Known rows, with every step that occurs
J > F > M: [  1  13 -25   1 -12   3  -3  -4 -13   6  -3  10 -13  -5  -6 -17  -9 -24
  16   0 -11  21   4   3  -1  -1  -6  -6  19  10  20  14   7  30  13  -3
  15   9   2 -16  17   7 -23]
A > U > N: [ 14 -11  -8   2   9 -12  -4   5 -10  14   1   5   0  -8   2  -4  -9  -5
 -12  -9   7  20  -6   3   5   6  -2  -4  14  15  -5  12   4  -2  20 -12
  21  -5  -7  -6   1  10  -6]
N > M: [  3   4 -23   5 -14   4 -13   5   6  11  -7   1   6 -12  10 -10 -20 -19
  -1  -4   5  14   8   2  -7  13  -4  -6  11   3  18   9  -5  22  27  -6
  15   4  -3  -4 -13  13 -11]
V > K > M > E: [  1  13 -23  -6  -3  -4  -2  19  -8   0   0   4   5 -23   8  -6 -10  -9
   3 -16   8   7  -9   0  13   5   6  10   8   5   0  11  15  16  24  -7
  15  17 -15  -3  -7  -9 -16]
P > A > U > L > V > K > M > Y: [ -3   7  10   7  12   3   2   1 -33  15   7  18  15  -3 -16  -7  -3   5
 -11  -9   9 -22 -24 -13  17  11   2   5   2  20 -23  10   2  -4  24  11
  26  -9  -4 -19  -9   3   3]
M > N: [ 15  12  -7   1  -2  -8  -6   9 -11   6  -4  -6  -4 -19  14   0  -8 -11
  -6  -3  -3   6   5  -2  -4   3  -1  -5   6   1   8   1  -2  -5   5 -13
  10   9 -13  -5  -3   4  -7]
Y > M > K > V > L: [-10   8 -15   8   6  10 -12  14  -3 -12  -3  -5  16  -2  11  17  -3 -17
  15  -4 -10  -9   7  -7  -5  12   0   5   1   9  12   3  -2  20  11   5
   2 -10  -4  -3   4   3 -11]
V > L > U > N > M > Y: [ 13  -3  13   7  -9  16  -3  13  -8  20  -9   9  14 -13 -14   0 -13 -13
 -14 -16 -11 -14 -21  -7  -6  17   4 -12   6   8   8   1  13  -9  26   7
  -7 -28  17  -8 -15  -4  -3]
E > M > K: [  3  19 -19  17  -3   1 -17   8   4   3  -7   9  -1 -18  23  -1 -13 -14
  12  -5   9  15   7 -23   4   1   4   0   9   2  16   5   9   1  -1  -4
  12  15 -12  -7 -10   6  -4]
U > A > P: [  4  17 -31   0   1  -5 -14   0 -18  -4   3   8  23   9  19 -11 -10 -14
   4   7  -7  25  19  -9  -7   8  -8 -13   6   6   5  16 -28   5   6   0
  34  11 -16 -11  -2  24  -2]
P > A > U: [  2  -4 -15   5   6  -6 -16  -5 -20   5  -5   0   0   2  11 -13  -6  -2
   2   1  16  22  10  -3   4   7   0   0  10  13  -4  15 -10   0   8  -8
  36  11 -17  -8 -12  21   2]
U > A: [  1  15 -24  -5  -1  -5 -11   9  -9   4   3   3  14  -9  19 -10 -14 -14
   5  -2  -3  25  17  -5  -9   8 -14  -8   6   4   5   9 -15  -5  10  -6
  25   4 -13  -7   0  11  -9]
J > F > M > E: [  0  16 -29  -2 -11   9   0  -6 -12   4   0   7 -17 -12  -3 -14 -11 -22
  26  -5 -15  14   3   4   7  -6   5  -7  20  14  19  15  22  29  -6   1
  14  19 -10 -18  12  -3 -23]
K > M > E: [  1  20 -18  -4  -2  -4 -10  13  -3  -3   2   2  -3 -19  15   1  -6 -13
  10 -10   8   9   7  -5   5   1   2  -1  12   6   8  13  13  10  10  -6
  12  12 -27   4   2  -8 -15]
E > M: [  9  10 -16  15  -3  -4 -15   6   0  10  -3  11   0 -16  11  -4 -15 -17
   6  -3  16  21   6 -13   0  12  -3  -8  16   2  20   8   2   8  13  -5
   9  13 -11  -2   0  11  -9]
P > A > U > N > M: [  7 -17 -13  -2  -6   1 -16  -9 -14  19  -1   7  12  -5  -8  -2 -17 -13
  -5  -6  12   8  15   6  -3  12   3   0   8  16   0   6   2  -3  15   1
  18  -5   7  -5 -22  15   4]
K > M: [  3  17 -14  -1  -3  -8 -13  15  -4  -1   0   4   3  -9  16  -4  -5 -16
  -1  -7  12  14   8  -6  -5   6  -9  -3  11   4   9  12  -1  12  30  -8
  14   4 -16   5   7   4 -14]
L > U > A: [ -7   6 -16   3   1   6 -19   8 -13   3   3   9   5  -7  16 -15 -13  -1
   6  -3  -1  20   4 -11  -6   6  -9 -16  12   5  -1   7  -7 -15   9   5
  24   5  -4   1   3   5  -9]
U > N > M > K > V: [ -2  -6 -16   3   0   4 -17   9  -2   9   2  -1  10 -14  -4  20 -13 -27
   2 -10  -5  -9   3  -7  -9   2   5  -2   3   7  -1 -10   6   3   1   2
  -2  -9   2  -1  -1   0  -4]
P > A > U > L > V: [ -5   1  -5  14  11   3 -13 -12 -26  11  12  17   6   7  -5  -8 -16   5
  -2   8  13  -7   4  -3   7  14   1 -10  12  22 -16  15 -12  -4   0   8
  36   7 -10  -8  -9  13   4]
V > K > M: [  7  11 -18  -4  -3  -7  -4  21  -8   5  -1   7   9 -16   6 -12  -8 -10
  -7 -13  11  16  -6   2   6  10  -6   9   6   3   2  11   0  19  43  -8
  16   7  -5  -2  -2   2 -13]
L > U: [  2   5  -6  12   1   4 -19  12  -9  -1  -5   5 -12  -9  12 -16  -9   4
  -2  -3   3  15  -7  -9   0   5  -3 -14  17   6   4  10  -2  -1  15  -4
  23   9  -9   3   1   4 -10]
U > L > V: [  1  16  -8  13   6   4  -6   5 -11   9  13  16   3  -9   0  -5 -21  -4
  -4   4   0  -7  -2  -1   1  17  -6 -15  14  14  -2  10 -11   3  10   2
  23   3 -12  -5   3   4 -10]
P > A > U > N > M > K > V: [ -7 -20 -13   4   7   6 -23  -9 -20  12   2   0  11  -2  -5  16 -10 -15
   4  -8   8  -8   9  -9  -2  -2  12   5   1  17 -12  -5   5  -6  -9   8
  10  -9   2  -3 -11  11  12]
A > U > L: [  7   5  -8  15   6 -11   1   2  -7  12   6  13  13   2  13 -19 -12  -6
  -4   0   9  13   1  -5   3   8 -10  -9  11  14   2  24  -1  15  30  -5
  37  -3 -16  -5  -7  13  -2]
M > K > V > L: [  0  18 -12   9   9   4 -12  15 -12   0   0  -5  12   0  16  11  -8 -14
   5  -6  -8  -1   1 -11   1   5   3   2   0   5  -1   7  -6   8   1  -3
  11  -4 -14  -1   3   0   2]
P > A > U > L > V > K: [ -2  -3 -10  11  11   4  -4  -7 -30  16  11  18  14   1 -12 -15 -18  10
 -11  -1  13  -6 -10   3  16  17   4   5   7  22 -23  13 -11   5  17   9
  38   9   1 -15 -18  13   5]
P > A > U > L: [  1   2  -9   8   7 -11  -9  -6 -20  10   8  15  16   6   9 -18 -13  -6
   3   3  15   7  15  -6   2  12  -9  -4   7  18  -3  20  -7   0  14   2
  45   2 -15  -7 -18  16   6]
F > J: [ -2   9 -23   1   3 -16  -6  16  -7  13  -1  -6  -5 -19  20 -21  -8 -14
   9   3   0  24   9   2  -4  12 -15  -9  21   0  13   0 -22   2  17 -13
  26   7  -9  -6   9   0 -16]
P > A > U > N: [ 10 -11  -7  -3   7 -11 -11  -3 -24  12   2   6   2  -5  -4  -4  -8  -6
  -7  -2  14  15  12   3   1  10   0   2  10  19  -9   5  -2 -15   6  -7
  25   0  -5  -6  -8  15   1]
E > M > K > V: [ -3  12 -15  21   8   2 -23   6  -4   2   1   5   1 -12  15  14  -9 -17
  16  -7  10   3   1 -28   2  -1   5  -5   7   2   7  -5   4   3 -12   2
   3  12 -16   1  10   4  -2]
F > M > K: [ -2  17 -31   2  -8  -1  -4   6   4  -5  -7   0  -5 -13  16  -7  -8 -15
   9   3  -8  12   9 -17   1   3  -2   0  14   0  22   4  11  10   4   1
  16  11 -14 -15   8  -4  -9]

Rows
[  6  11  -9   7   9  -3  -8  13 -15   4   2  -2  14   4   2   7 -12 -15
   0  -6   1   5  -2   0  -3  18  -5  -9   7   6   3  10 -16  16  14  -4
   8  -5 -12   3  12   6  -4]	K > V > L
[  0   3   3   4   7  -1   0  -7 -36  15  13  13  12  -4 -15  -1  -9   4
 -11  -6  15 -31  -4  -2  16   5   9   7  -2  16 -23   4   5  -6  10  13
  18   6   5  -5 -12   0   7]	P > A > U > L > V > K > M > N
[  0  18 -12  22   6   7 -17   7  -8   6   1   6  16  -3  12  17 -14 -20
  14  -9   6  -1   1 -23   5   7   8  -3   3   4   8   4   3   8  -6   4
   0   3  -8   3   4   1   5]	E > M > K > V > L
[  3 -15   2   6  -2  14 -14   9 -13  16   3   9  16  -1 -23  13 -22 -13
  -5 -14   1 -16  -8   1  -6  18   5 -17   8  10   0  -3   3   4  17  13
 -10 -22  18  13   6  -4   0]	K > V > L > U > N > M
[  9  20  -3  -4  -5  -9  -8  12 -10   3  -2  -3  -3 -17  14   4  -3 -15
  -3  -7   6  -2  10  -6  -4   0  -1  -3   4   0   9   0   8  -2  15  -9
   2   6 -11   3   4  -2 -10]	K > M > N
[  3   6 -16   9   4   8  -6  12 -15   8   0   4  -4 -17  -7  -8 -18   4
 -13  -4   1   6 -23   5  13  14   4   3  12  10 -11   6 -15  14  18  -5
  18  17   0 -14  -3   5 -11]	L > V > K
[ -6  11  -1  29   7  17 -24   7 -12   3  -1  10   7  -1  10  11 -13  -3
  13 -10   8 -10 -12 -29  10   2  12 -10   7   3   3   1  11  -2  -7  15
   0   2   0  10   8  -6   7]	E > M > K > V > L > U
[ -8   6  -6   4  10   9 -15   9 -23   2   8   5  20   9   3   1 -15  -3
   7  -6  -4   4  -1  -9  -4  13  -5 -19   5   7  -8   8 -16  -6   4  15
  11 -12  -1  10  16   0   0]	K > V > L > U > A
[  7   8  -8   9 -11   8  -7  11   2  11 -14  -2   4 -18   9  -5  -8 -20
  -8  -8  -8   6  -8 -12 -10  10  -4  -9   9   2  16   5   0  12  24  -7
   9 -10 -11 -19 -16  10  -8]	N > M > Y
[ -9 -11  -6   9   2  15 -24   9  -8   7   3   4   0 -13  -7  13 -11 -11
   2 -11  -5 -15 -10 -14  -5  -2   9  -9   6   7  -6 -11  12  -7  -1  12
  -4 -10  10   7   2  -6  -1]	L > U > N > M > K > V
[ -1  16 -11   5   3   1   0  14 -15   8  14  21  17 -12 -12  -6 -18  -3
 -10  -6   9 -16 -14   2   8  16  -3   0   8  12  -9  11  -4  17  37   7
  16   1   2   0  -1  -6 -12]	U > L > V > K > M
[-11   2  -9  17  -2  26 -22   9  -5   3  -5   0  12   4   7   8 -14  -8
   8 -10  -5 -15  -8 -15   0   5  11  -7   3   4   2   5   5  12   6  18
   4  -8   7   9  -7  -4   6]	N > M > K > V > L > U
[ -9   6 -22  11   0   9 -23   6   2   1  -2  -6   6  -7  13   9 -11 -22
   9  -6  -3  -1   3 -13  -9  -1   5  -2   5   3   4   0  -1  18   3   3
   7   1  -8  -1  -5   5  -2]	N > M > K > V
[ -5  10 -17  12  -4  15 -16   9  -1   5  -4  -4  21   1  10  11 -15 -23
   7 -10  -5  -7   4  -8  -5   7   8   0   0   6   6   5  -2  24  10   7
   2  -9   0   0 -10   3   4]	N > M > K > V > L
[  5  22   4   1  -1  -5  -7  20  -7   2  -7   2   1 -17  13  -2   5 -16
  -6 -10   0   6 -10 -16  -4   2 -11  -3   7   1   9   8   4   3  27  -9
   8  -9 -23 -10   6   2 -14]	K > M > Y
[-23   5 -12   6   9  21 -19  11 -13 -13   1   2  23   2  11  12  -5  -4
  23  -4 -16 -10   9 -16  -8   6  -2  -6  -1   9   3  -1  -1  -4   0  22
   7 -17   8   2   9  -2  -7]	Y > M > K > V > L > U > A
[  6  17  -6   5  -9   3   4   0 -16   8 -10   7 -14  -9  -7 -16   1 -26
  10  -5 -24  13 -12  -8  -4  -6  -7  -7  16   9  20  12  10  20  13  -2
   9  -4  -6 -30  14   7 -23]	J > F > M > Y
[ -7   8 -12   9  12  11 -18   0 -31  -4   7  10  32  26   3   1 -10  -4
   7   1  -7   3  -1 -13  -2  10   0 -25   4   8  -9  14 -29   1  -3  19
  19  -3  -5   4  16  14   9]	K > V > L > U > A > P
[  1  22   7   8   6   2   7  19 -16  12   8  18  14 -17 -12  -3  -8  -7
 -16 -12  -4 -23 -29 -12   6  12  -3  -1   4  10 -11   6   3   4  34   5
  12 -10  -5 -16   0  -7 -11]	U > L > V > K > M > Y
[  3  10 -13  11   5   3   2  10 -14  12  10  19  12 -15 -10 -12 -24  -1
 -11  -2  -2  -7 -17   4   8  18  -3  -2  10  14 -11   9 -12  13  26   2
  26   7   0 -12  -8   2 -10]	U > L > V > K
[  3   0  -8   7 -11  20 -13  11  -1  11  -4  10  14 -11   2   4 -19 -10
  -4 -14  -9 -14  -2  -3   2   8  12  -2   4   8   6   2  18  -5  17  11
   1 -14  20   2 -25  -7   3]	V > L > U > N > M > K
[ -4   5 -22  -1  -4   5  -8   8   5 -10  -5  -1  -3 -23  12   0  -6 -12
  17  -3  -4   6   8   2   0  13  -1  -3  15  10  22   8   8  16  10  -4
  14  11 -18 -10  -4   2 -25]	Y > M > E
[  0   1   5   8  13   8 -15  17 -22   4   4   5   7  -6  -3  17  -9  -4
   1 -13 -10 -14 -11 -11   2   5   8  -6   3  11 -14  -5   7 -16  -5   8
   0 -13   4   8   8 -12   4]	M > K > V > L > U > N
[  7   6  -8   1  -4  -2  -6   7   0  -4 -10  -6  -2 -22   9   5  -3 -16
   4   0  -7  -2  12   2  -9   9  -1  -3   6   3  23  -4   3   6  13  -8
   0   4  -3  -9  -4   6 -21]	Y > M > N
[  1   8 -28   3 -14  10 -12   3   7   8  -3   0   1 -20  12  -3 -20 -20
   8  -7   0   8   6   2   1   8   7  -7  13   5  15  10   9  19   7  -3
  14  12 -15  -6 -19   2 -11]	N > M > E
[  9  16  -2  -2  -1  -6   1  26 -11   4  -8   3  10 -22   3  -9   2 -12
 -13 -15  -2   7 -24 -13   3   6  -7   9   2   2   1   7   5   8  42 -10
  10  -8 -11 -16  -4   1 -13]	V > K > M > Y
[ -6   2  -7   6   9   2  -5  -3 -31  13  12  21  16   3 -13 -12 -13   6
  -7  -3  21 -16  -8   0  17  13   3   7   5  21 -22  16  -4   5  25  13
  31   4   2  -5  -8   5   2]	P > A > U > L > V > K > M
[ -1  10 -13   2  -1  11 -13  10 -16   4   2   9  19   2  14 -11 -17   0
   3  -4  -5  15   6  -6  -1  14  -7 -13   7   7   3  14  -8 -10  13   8
  18  -5   3   2  -3   0   1]	V > L > U > A
[ -2 -13 -10   2   5  10 -18  -7 -20  16   2   2  26   8  -8  18 -14 -16
   2 -10   3 -13  13  -3   0   8  13   7  -5  19 -11   2   4  -1  -4  12
   7 -17  10   0 -15   6  18]	P > A > U > N > M > K > V > L
[ -6  12 -16  11  10  -1 -18  13  -9  -5   1  -8  -1  -7  18  10  -4 -12
   9  -4  -3   5  -1 -16  -3  -3   0  -1   5   5  -3   1  -8   5  -5  -6
  14   7 -21  -2   8   3  -5]	M > K > V
[  5   6   3   9   8  -2  10   1 -21  17  11  13  11  -8 -10  -2 -10   5
 -19 -12   8 -26 -22  -1  18   3   9   2   3  14 -17  10  12   9  28   8
  11   1   7  -4   0  -6   1]	A > U > L > V > K > M > N
[ -9  -8   4   6  11  13 -14  16 -13  -8   0   5  12  -9  -9  22  -3  -7
  10 -10 -13 -21  -5  -6  -2  10   6  -3   5  15   1  -8  12  -7   5  13
  -9 -20  17   6  10 -10 -10]	Y > M > K > V > L > U > N
[  2  -1 -14   2  -2   9 -11  11  -5  12   3   1  26  -6  -4  23 -19 -27
  -2 -13  -8 -16   5  -1  -8  11   7   1  -3  11   1  -5   6   7   8   5
  -8 -18   9   3  -8  -4   4]	U > N > M > K > V > L
[ -4   8 -12   9  10   6   6   1 -16  10  15  17  11  -9  -9  -7 -12   6
  -5 -13  12 -18 -26  -1  29   6  12   2  12  20 -18  21  16  20  21   9
  24   9  -8  -4  -3 -10  -6]	A > U > L > V > K > M > E
[-18   5 -15   9  -3  27 -22   6  -9   5   3   2  27   5  10   7 -16  -9
  14 -10 -11 -12   5 -18  -5   4   6 -11  -2   5  -1   3   0  -1   0  25
   5 -12  10   5  -5  -4   9]	N > M > K > V > L > U > A
[  8  -8   9   6  -8  12 -10  11  -6  16  -8   8  -2 -24 -10   1  -7 -11
 -14 -15 -11  -7 -23 -12  -9   8   2 -15  10   7   6  -6  12 -13  19   3
  -1 -19   8 -10 -11  -2  -9]	L > U > N > M > Y
[-15  12 -10   8  10  16 -19  12 -21  -3   6   2  20   5  18   6 -10  -1
  14  -8 -12  -3   1 -20  -2   1   0  -9  -1   6 -11   3  -6 -13 -10  16
  12  -8  -2   5   8  -5   7]	M > K > V > L > U > A
